Each row comes from the steps of one path. Every step used is in the known rows, and no mark comes twice. Write the path behind each row, first mark first.
Known rows:
t > m: -0.48,0.09,-3.56,2.85,0.02,0.16,1.50,-0.19,1.25,1.52,0.61,-1.08,3.22,2.75,-1.57,-1.57,-0.50,-0.12,1.26,-2.57,1.24
m > t > x > g > c: 0.62,-2.21,1.48,-1.49,1.09,-0.25,0.36,-3.83,2.39,-1.34,-0.42,1.51,-4.45,-0.10,2.95,0.05,-0.09,1.86,-0.35,1.83,-2.13
t > m > x > g: -4.77,-0.22,0.36,-0.82,-1.91,0.91,2.41,-1.34,0.59,-0.02,4.68,-4.36,-0.40,-0.54,-0.31,-1.85,-0.05,-1.22,1.04,-2.86,1.33
g > m > t > a: 3.32,1.43,-3.10,0.63,1.91,-0.29,-0.55,-0.61,7.33,-1.21,-1.54,-2.18,-2.64,0.13,-3.13,1.28,-1.35,-1.01,-1.10,0.13,0.59
t > a: 3.73,2.05,-3.36,-0.09,1.35,-1.17,-0.90,1.43,1.88,0.73,-0.73,-1.19,-1.18,0.60,-0.58,-1.05,-0.49,-0.43,-0.46,1.24,-0.62
m > x > g: -3.11,-1.02,1.93,-3.62,-2.30,0.82,-0.27,-1.19,3.44,-0.30,3.67,-3.55,-3.03,0.76,0.67,-1.32,-0.09,-0.81,0.30,1.52,-1.15
c > g > x > m > t > a: 3.17,-0.59,6.33,1.09,1.27,-0.10,-3.58,0.19,0.67,-2.40,-5.35,0.23,1.69,-6.91,-1.68,-0.46,-0.34,-1.01,-2.45,5.55,0.12
x > m > t: 3.41,-2.49,-0.30,0.71,-0.36,0.96,-3.69,-0.51,8.02,-0.26,-6.22,-2.14,0.87,0.61,-4.72,-0.10,-2.65,-0.13,-0.32,7.70,1.06
t > x > g > c: 0.69,-1.22,0.38,-1.51,-0.17,-0.70,1.43,-2.75,-1.21,0.18,2.80,1.84,-4.33,2.77,5.52,-0.61,2.30,1.39,0.14,0.23,-1.97
l > m > t: 0.34,1.07,-0.55,1.56,0.35,-0.02,1.17,-2.89,1.93,-0.70,-2.22,-0.52,1.83,0.63,-3.55,0.58,-2.21,1.36,0.65,0.84,0.05
x > t > a: 4.02,2.69,-3.79,-0.30,2.80,-0.77,-2.00,4.75,-2.24,0.84,-1.53,0.15,-3.00,-0.68,-1.86,1.23,-0.62,-0.60,-1.20,-0.23,1.16
g > x > t > a: 2.57,3.44,1.16,0.26,4.46,-1.52,-5.08,3.70,-3.05,-0.42,0.11,3.06,-1.93,-1.30,-2.01,1.43,0.12,-1.08,-1.97,-1.06,1.47
a > t > x: 0.82,0.83,-3.04,-1.11,0.74,-1.53,0.93,4.19,-4.04,1.65,-2.57,3.99,-1.56,-0.02,1.82,2.76,-1.33,1.31,-0.05,3.65,1.44
x > t: 1.72,0.05,-1.94,-0.25,1.32,0.45,-2.52,3.66,0.10,1.12,-1.20,0.93,-1.26,2.02,-2.08,1.17,-0.75,0.18,-0.15,0.19,0.92
c > g: 0.06,-2.13,1.67,-0.19,-1.62,0.96,1.21,0.23,-0.45,0.52,-0.14,-0.14,1.58,-0.14,2.20,-1.63,0.80,0.61,0.24,1.24,-2.40
c > g > x > t > m: -2.68,0.10,4.81,3.10,1.66,0.75,-0.33,2.47,-7.77,-0.35,1.03,3.48,4.06,-3.41,-0.19,0.33,1.37,-0.50,-0.55,-5.68,1.77
l > m: 0.19,2.07,-1.68,1.41,-0.91,-0.50,2.01,-1.72,-1.61,0.76,1.22,-0.06,1.94,3.33,-1.13,-0.30,0.04,0.99,1.02,-0.74,0.22
c > g > x > m: 0.69,-2.25,7.15,0.99,-1.49,0.58,-3.20,-0.17,-0.41,-0.40,-1.40,1.36,3.36,-1.25,0.52,-1.53,1.83,-0.78,-0.95,4.62,0.03
t > x > g: -0.44,-1.62,0.99,-2.43,-0.29,-0.31,1.93,-1.01,-1.85,1.26,1.52,-0.56,-5.89,1.02,2.54,0.23,0.84,0.30,-0.01,4.44,0.23
x > m > l: 3.65,-3.37,-4.08,-1.03,-2.04,0.34,-3.55,0.50,5.05,1.03,-5.26,-3.70,2.50,1.95,0.19,-2.44,1.07,-1.24,0.78,6.04,-2.88
g > x: 0.01,-0.13,3.40,0.69,1.22,-0.80,-4.07,-1.14,3.51,0.02,1.41,1.89,1.80,3.20,-1.00,-1.09,0.02,-0.17,-0.16,0.77,-1.19
l > m > x: -1.84,3.89,-1.19,-1.34,-2.22,-0.67,2.01,-1.65,-1.78,0.74,3.28,-1.81,1.27,1.59,-0.81,0.21,-0.61,0.37,1.00,-1.82,0.17
a > t > m: -1.87,0.22,-4.02,3.26,0.27,-0.02,1.22,3.71,-1.87,0.62,-2.12,1.51,4.87,0.32,-1.16,0.31,-1.36,0.43,1.08,-2.04,2.37
c > g > x: -0.91,-1.49,6.57,0.26,-0.14,0.18,-1.70,-0.86,-0.88,-0.53,1.32,2.52,3.08,-0.85,2.05,-1.54,1.38,0.11,-0.45,0.46,-2.32

Which path is each row?
0.54,-0.99,-6.23,1.10,1.21,0.62,-0.26,3.18,-2.54,1.07,-2.65,-1.87,3.01,-0.38,-0.55,-0.62,0.66,-0.89,1.10,-4.25,-0.69  x > t > m > l
-0.17,0.74,-3.84,2.69,1.65,0.57,0.25,3.31,-2.67,1.48,-0.37,0.31,1.12,1.07,-3.06,0.92,-0.66,-0.30,0.54,-4.40,3.20  x > t > m
2.81,3.79,-2.40,1.47,2.03,-1.18,1.61,-1.45,-0.54,-1.07,-2.62,-1.23,0.30,-2.26,-3.14,0.74,-2.06,0.76,-0.37,0.36,0.49  l > m > t > a
-1.90,0.89,1.45,-2.60,-2.09,1.62,1.33,2.82,-2.29,0.16,3.36,-0.21,-2.26,-1.50,0.92,2.52,1.16,-1.19,-0.76,-4.02,0.79  c > g > m > x > t
0.34,-1.46,1.44,-1.09,-0.28,0.51,4.02,-1.48,0.12,-0.06,-0.87,1.04,-3.20,-2.78,1.84,2.79,0.00,0.45,-0.67,1.92,-0.07  c > g > m > t > x
0.11,-1.77,-6.22,1.25,-0.22,0.10,0.88,-0.33,1.82,1.16,-1.69,-3.42,5.17,1.32,0.69,-2.97,0.95,-0.75,1.85,-2.76,-2.67  t > m > l
-1.94,-0.69,1.41,-2.72,-2.27,0.38,-0.86,-2.80,3.91,-1.32,4.83,-0.95,-1.65,2.23,3.77,-2.39,1.32,0.34,0.43,-2.76,-3.35  m > x > g > c
2.04,-1.79,4.67,1.66,1.01,0.04,-6.51,-1.61,7.24,-1.44,-4.73,0.50,1.89,-0.38,-5.06,-0.09,-1.86,-0.61,-1.10,6.66,1.05  g > x > m > t
1.77,-0.85,3.53,1.48,0.06,-0.40,-5.77,-0.66,4.08,0.14,-1.43,0.74,1.93,3.22,-2.67,-1.15,0.38,-1.07,-0.68,5.03,0.98  g > x > m
-2.11,0.08,1.49,-2.39,-3.54,1.23,2.59,-0.69,1.76,0.28,4.41,-1.67,-0.16,0.09,2.34,0.35,1.34,-0.99,0.03,-2.61,-1.12  c > g > m > x
-0.16,-1.73,1.08,0.38,-2.29,1.45,2.35,-0.60,1.77,0.18,2.08,-0.05,1.04,1.86,2.34,0.03,2.26,-0.51,0.07,-1.46,-1.18  c > g > m
0.06,-2.45,1.15,0.01,-0.78,0.62,-1.23,-2.79,3.81,-1.19,2.69,0.38,-0.81,4.18,3.42,-2.64,2.00,0.93,0.47,-1.66,-3.23  x > g > c
-1.46,0.14,2.19,-0.69,0.21,-0.42,4.19,-3.69,-4.03,-0.73,-0.34,-0.76,-4.44,-2.24,-0.07,1.89,-0.81,1.40,0.07,3.42,1.42  l > m > t > x > g
1.67,0.01,-1.88,-0.91,0.93,-0.37,1.47,-1.97,4.35,0.56,-0.77,0.61,-4.69,1.08,-1.29,3.37,-1.31,0.34,-0.44,2.29,1.29  g > m > t > x
-2.03,-1.72,2.17,1.56,1.24,0.75,-0.83,2.63,-7.22,-0.77,-1.03,1.23,5.51,-4.88,2.10,-0.99,2.85,-1.14,0.06,-5.88,-1.86  c > g > x > t > m > l
-3.85,0.23,0.09,0.20,-1.82,0.55,1.72,-3.10,1.01,-0.98,5.52,-1.63,1.29,1.38,2.63,-2.79,1.29,-0.15,1.11,-7.30,-0.99  t > m > x > g > c
2.16,4.53,-3.53,-3.25,1.49,-0.89,-1.97,4.89,-2.42,0.79,0.56,-0.99,-3.89,-2.58,-1.74,1.69,-1.45,-1.11,-1.27,-1.18,1.25  m > x > t > a
-1.84,-1.44,0.52,-1.92,0.09,-0.50,1.61,3.15,-4.90,0.32,-1.01,2.55,-4.30,-0.96,3.02,2.16,-0.18,0.79,-0.16,4.46,1.38  a > t > x > g
-0.46,0.54,1.45,0.11,0.55,-0.83,3.72,-5.48,-3.42,-1.63,0.94,1.98,-2.87,-0.61,2.84,0.93,0.56,2.61,0.19,-0.82,-0.74  l > m > t > x > g > c
1.10,2.39,-1.15,0.07,1.05,-1.36,3.49,-2.48,-3.16,0.63,-2.04,1.12,-1.78,-1.01,-1.60,2.59,-2.01,1.90,0.23,2.46,1.42  l > m > t > x
-3.85,2.15,-3.37,0.46,-0.83,-0.17,1.42,3.88,-1.90,0.73,0.19,0.22,4.05,-1.62,-0.90,0.77,-2.14,-0.25,0.91,-3.13,2.54  a > t > m > x
-5.22,0.35,-0.44,0.73,-1.47,0.39,1.78,1.01,-2.38,-1.76,2.93,1.16,2.76,-0.91,3.19,-0.96,0.41,0.36,0.88,-6.64,0.02  a > t > m > x > g > c
